Each row comes from the steps of one path. Every step used is in the known rows, and no mark comes twice. Write the path behind each row, first mark first.
Known rows
fevek -> kenis -> tokis -> tatu -> lital -> valok: [-12   1  -5  -1  21  -5 -17  -7  -1  -5  -2  10   8  26  -3  -2   0   7
  -7   5  -8  -9]
kenis -> lital -> valok -> tokis: [ -8 -10   5   9  15 -17 -10  -4  -2 -10 -12   6  14  12  22   2   5 -16
  -1   5  -2  -9]
tokis -> tatu -> lital -> valok: [-16  -2   0   6   5 -16 -21  -8  -5 -13   4  22   1  20   1  -6  -4  -4
 -10 -11   3  -8]
tokis -> tatu -> lital: [-13   4   2   1   6 -14 -20  -6  -7 -13   9  24   4  18   4  -8  -3  -6
  -9  -7   5  -7]
fevek -> kenis -> lital: [ -9  -3   3  -3  31 -13 -13   0   0  -8   3   5  18  18   4  -6   4 -10
  -6  10  -9  -6]
tokis -> tatu -> lital -> valok -> fevek -> kenis: [-15  -5  -5   4   8 -13 -21  -6  -2 -10   6  20   8  23  -3  -7  -3  -3
 -13  -9   1 -11]
lital -> valok: [-13 -11   1   4  17 -20 -17  -3  -2  -3 -17  13   9  19  15   3   3   1
  -4  -5  -3  -4]
fevek -> valok -> gubom: [  2   4  16  -5   0 -20 -14   5 -14  13  -8  19  15  -1  33  -2   8  -3
   7  -1  -3   6]
tatu -> tokis: [  0  10  -3  -6  19 -16 -10  -1  -1 -11  -4  17  22  13  22  11   8   3
  -6   4   1  -9]
fevek -> tatu: [ -8   3   9 -12  15 -12  -2  -5 -11   3   5  12  23   9  16  -9  10   5
  -1   8   5  -1]
gelat -> kenis -> fevek -> valok -> tokis: [  8   3  10 -10 -12  -7 -12   9  -9  15 -15  22  20   5  35   3   3   2
  -4   0   4  -3]
tatu -> lital -> valok -> tokis: [-10 -13   3   3   0 -15 -20  -5  -8 -12 -12  14  16  16   5  -6  -5  -3
   1  -5   7  -6]
neme -> gelat -> kenis -> fevek -> tatu: [  3  -1  -3  -2  -3  -7  -4   2 -10  10  -3  12  20   9  21   0   2   8
  -4   5  -4  -5]
tokis -> tatu -> lital -> valok -> fevek: [-13  -5  -3   6   4 -14 -21  -7  -4 -10   3  22   7  21   2  -5  -2  -5
 -11 -11   3 -11]
neme -> gelat -> kenis -> lital -> valok: [ -1  -2   1   6   3 -13  -4   0  -8   1  -8   6  13  13  21   0  -2  -8
  -1   6  -9  -7]
valok -> tokis -> tatu: [ -7   6   3  -6   6 -11 -10  -2  -4  -4  -4  26  21  10  29   1   2   0
  -9  -3  12  -9]
neme -> gelat -> kenis -> tokis -> tatu: [  0   8  -2   1   0  -5  -4  -2 -10   5  -6  13  11  15  23   3  -1   3
  -2   7  -6  -8]
neme -> gelat -> kenis -> tokis: [  2   5  -1  -1   1  -5  -4  -1 -11   6 -11  10  15  14  24   3   0   2
   2  10  -7  -6]
kenis -> tokis -> tatu -> lital -> valok -> gubom: [ -7   3   0   4   4  -5 -18 -12  -7  -5  -9  15   2  18  11   3   4   3
   2   0  -1  -9]
valok -> fevek -> kenis -> tokis: [  1  -9  -8  -8  23  -1 -10   2   0   7  -9  12  35  21  12   5  10   3
  -7   9  -3 -11]
neme -> gelat: [ -5  -2  -6   3  13 -13  -7   0 -10   1  -2  12  18  12  18   1   1   3
  -3   5  -6  -3]
tokis -> tatu -> lital -> valok -> gubom: [-13  -2   2   6   2 -18 -23  -8  -5 -12   3  22   2  17   3  -7  -2  -4
  -6 -13   3  -7]
kenis -> lital: [ -6  -3   8   3  22 -16 -11  -2  -6 -11  -2   8  14  11  20  -1   7 -20
   0   9  -3  -6]
lital -> valok -> fevek -> tatu -> tokis: [ -6 -13  -7   1  13 -14  -7  -4   0   3 -12  10  26  18  15   5  10   6
  -7  -2   0 -11]
tatu -> lital -> valok -> gubom: [ -7 -13   5   5   0 -19 -24  -6  -8 -11 -12  12  13  15   2  -8  -2  -5
   6  -8   3  -3]
valok -> fevek -> tatu: [  1  -8   0 -10  13  -7  -3   0  -6   9  -1  13  39  12  20  -2  14   1
  -5   6   6  -8]
tatu -> lital -> valok: [-12 -14   3   5   5 -17 -22  -6  -8 -13 -10  12  10  19  -1  -7  -4  -4
   1  -5   2  -4]

Which path is each row?
[-13  -7  -1   4   8 -17 -14  -5   0  -4 -15  19  12  17  21   3   0   2
  -9  -8   5  -9] | lital -> valok -> tokis -> tatu
[  1   2   2   3   3 -12  -3   1 -10   1  -4   7  16  11  23  -1  -1  -9
   0   8  -7  -6] | neme -> gelat -> kenis -> lital
[ -9 -19  -8   2  20 -14 -15   0   3   3 -16  10  23  24   9   3   5   2
  -9  -4  -5 -10] | lital -> valok -> fevek -> kenis
[-12  -6   7  -4   5 -13  -8 -10 -12  -4   3   8  18  13   2 -13   4   4
   1   3   5  -3] | fevek -> tatu -> lital -> valok
[ -1   0  14  -1   4 -15 -10   0  -4  -3 -14   9  10  15  25  -2   1 -19
   1   4  -2  -8] | gelat -> kenis -> lital -> valok
[ -8 -18  -1   5   4 -14 -21  -4  -7  -8 -11  12  19  20   0  -5  -1  -5
  -1  -5   3  -8] | tatu -> lital -> valok -> fevek
[ -7   9   0  -1  15  -3 -13  -9  -7  -1  -6  18   4  19  19   7   7   4
  -3   6  -2  -8] | kenis -> tokis -> tatu
[ -2 -13  -5  -1  -1  -6 -15  -3  -8   5  -4  15  24   7  10  -1   9  16
  -6  -2   7  -4] | kenis -> fevek -> tatu -> lital -> valok -> tokis
[  7   6   9  -9 -13  -7 -13   7  -8  13 -11  25  16   6  33   2   2   2
  -7  -2   4  -4] | gelat -> kenis -> fevek -> valok -> tokis -> tatu
[ -8 -17  -4   1  13 -14  -9  -3  -2   6 -13  10  24  18  15   2   9   3
  -6  -2   1  -8] | lital -> valok -> fevek -> tatu
[-10  -7   0   1  26 -14 -12  -2   2  -8  -4   4  19  19   6  -4   2  -7
  -7   7  -8  -8] | fevek -> kenis -> lital -> valok -> tokis
[  6   0   6 -10  -3  -8 -16   6  -5   8 -14  21  18  11  26   2   4   1
  -5  -1   3  -5] | gelat -> kenis -> fevek
[ -7  -1  -5   4   7  -1 -16 -10  -6  -3  -8  15   7  22  10   5   4   3
  -3   3  -1 -12] | kenis -> tokis -> tatu -> lital -> valok -> fevek
[ -7 -11   4   5   9 -23 -19  -3  -2  -1 -20  13  12  13  19   1   6  -1
   3 -10  -1  -2] | lital -> valok -> gubom
[-10  -5   7  -5   2 -12  -6 -10 -12  -3   1   9  22  11   6 -13   3   5
   1   3   8  -4] | fevek -> tatu -> lital -> valok -> tokis
[-10   6  -3  -6  26  -4 -14  -5   0  -2   0  13  12  24   4   0   3   7
  -9   8  -8  -8] | fevek -> kenis -> tokis -> tatu
[-11 -10   1   2   9 -17 -13  -3  -2  -2 -21  15  18  15  23   4   2   3
  -4  -4   4  -6] | lital -> valok -> tokis
[ -8 -17  -4   4   7  -9 -20  -5  -5  -7 -11   9  19  23  -5  -4  -1  -1
   0  -1  -1  -9] | tatu -> lital -> valok -> fevek -> kenis -> tokis
[ -6 -16   0  10  19 -17 -12  -2  -1  -7 -11   4  16  16  17   3   9 -18
  -3   4  -5 -10] | kenis -> lital -> valok -> fevek
[  1  12  11  -8  -5  -3 -12  -4  -8   0 -10  18   7  18  21  -1  -1  -5
   1   4   3  -9] | gelat -> kenis -> tokis -> tatu -> lital
[ -1   8   9  -5  -5  -4 -13  -5  -7   0 -14  16   5  20  19   0  -2  -3
   0   2   1 -10] | gelat -> kenis -> tokis -> tatu -> lital -> valok
[ -5   9  11  -6  -2 -14  -8   3 -13  10  -2  25  15   3  36   1   2   0
  -5   1   3   0] | fevek -> valok -> tokis -> tatu
[ 4 -2 -5  1 -2 -8 -8  4 -9  8 -7 14 18 10 22  3  1  5 -5  2 -5 -5] | neme -> gelat -> kenis -> fevek
[ -1  -8  -9  -5  17  -1 -13   0  -1   3  -3  14  31  23   5   1   7   1
  -9   5  -2 -13] | valok -> fevek -> kenis -> tokis -> tatu -> lital
[ -1  -6  -9  -6  21  -2 -11   1   1   6  -4  14  31  22  11   4   9   2
 -10   6  -3 -13] | valok -> fevek -> kenis -> tokis -> tatu
[ -8 -17  -9   3  19 -10 -14  -2   2   4 -19   8  22  24  10   6   6   4
  -7   0  -6 -10] | lital -> valok -> fevek -> kenis -> tokis
[  8   6   6 -12  -4  -7  -8   3  -5   8  -7  18  22   9  25   2   7   7
  -5   2   5  -7] | gelat -> kenis -> fevek -> tatu -> tokis
[-12  -5  -1   3  25 -14 -13  -3   3  -9   0   7  15  20   5  -4   1  -7
 -10   5  -7 -10] | fevek -> kenis -> lital -> valok -> tokis -> tatu
[-10   3  -2   4   8  -3 -17 -11  -7  -6  -7  15   1  22   9   4   2   4
  -2   3  -1 -10] | kenis -> tokis -> tatu -> lital -> valok
[  1  -4  -3  -2  -3  -8 -17   6  -9  14  -6  26  17   1  29   8   8  12
 -11  -4   2  -1] | kenis -> fevek -> valok -> tokis -> tatu
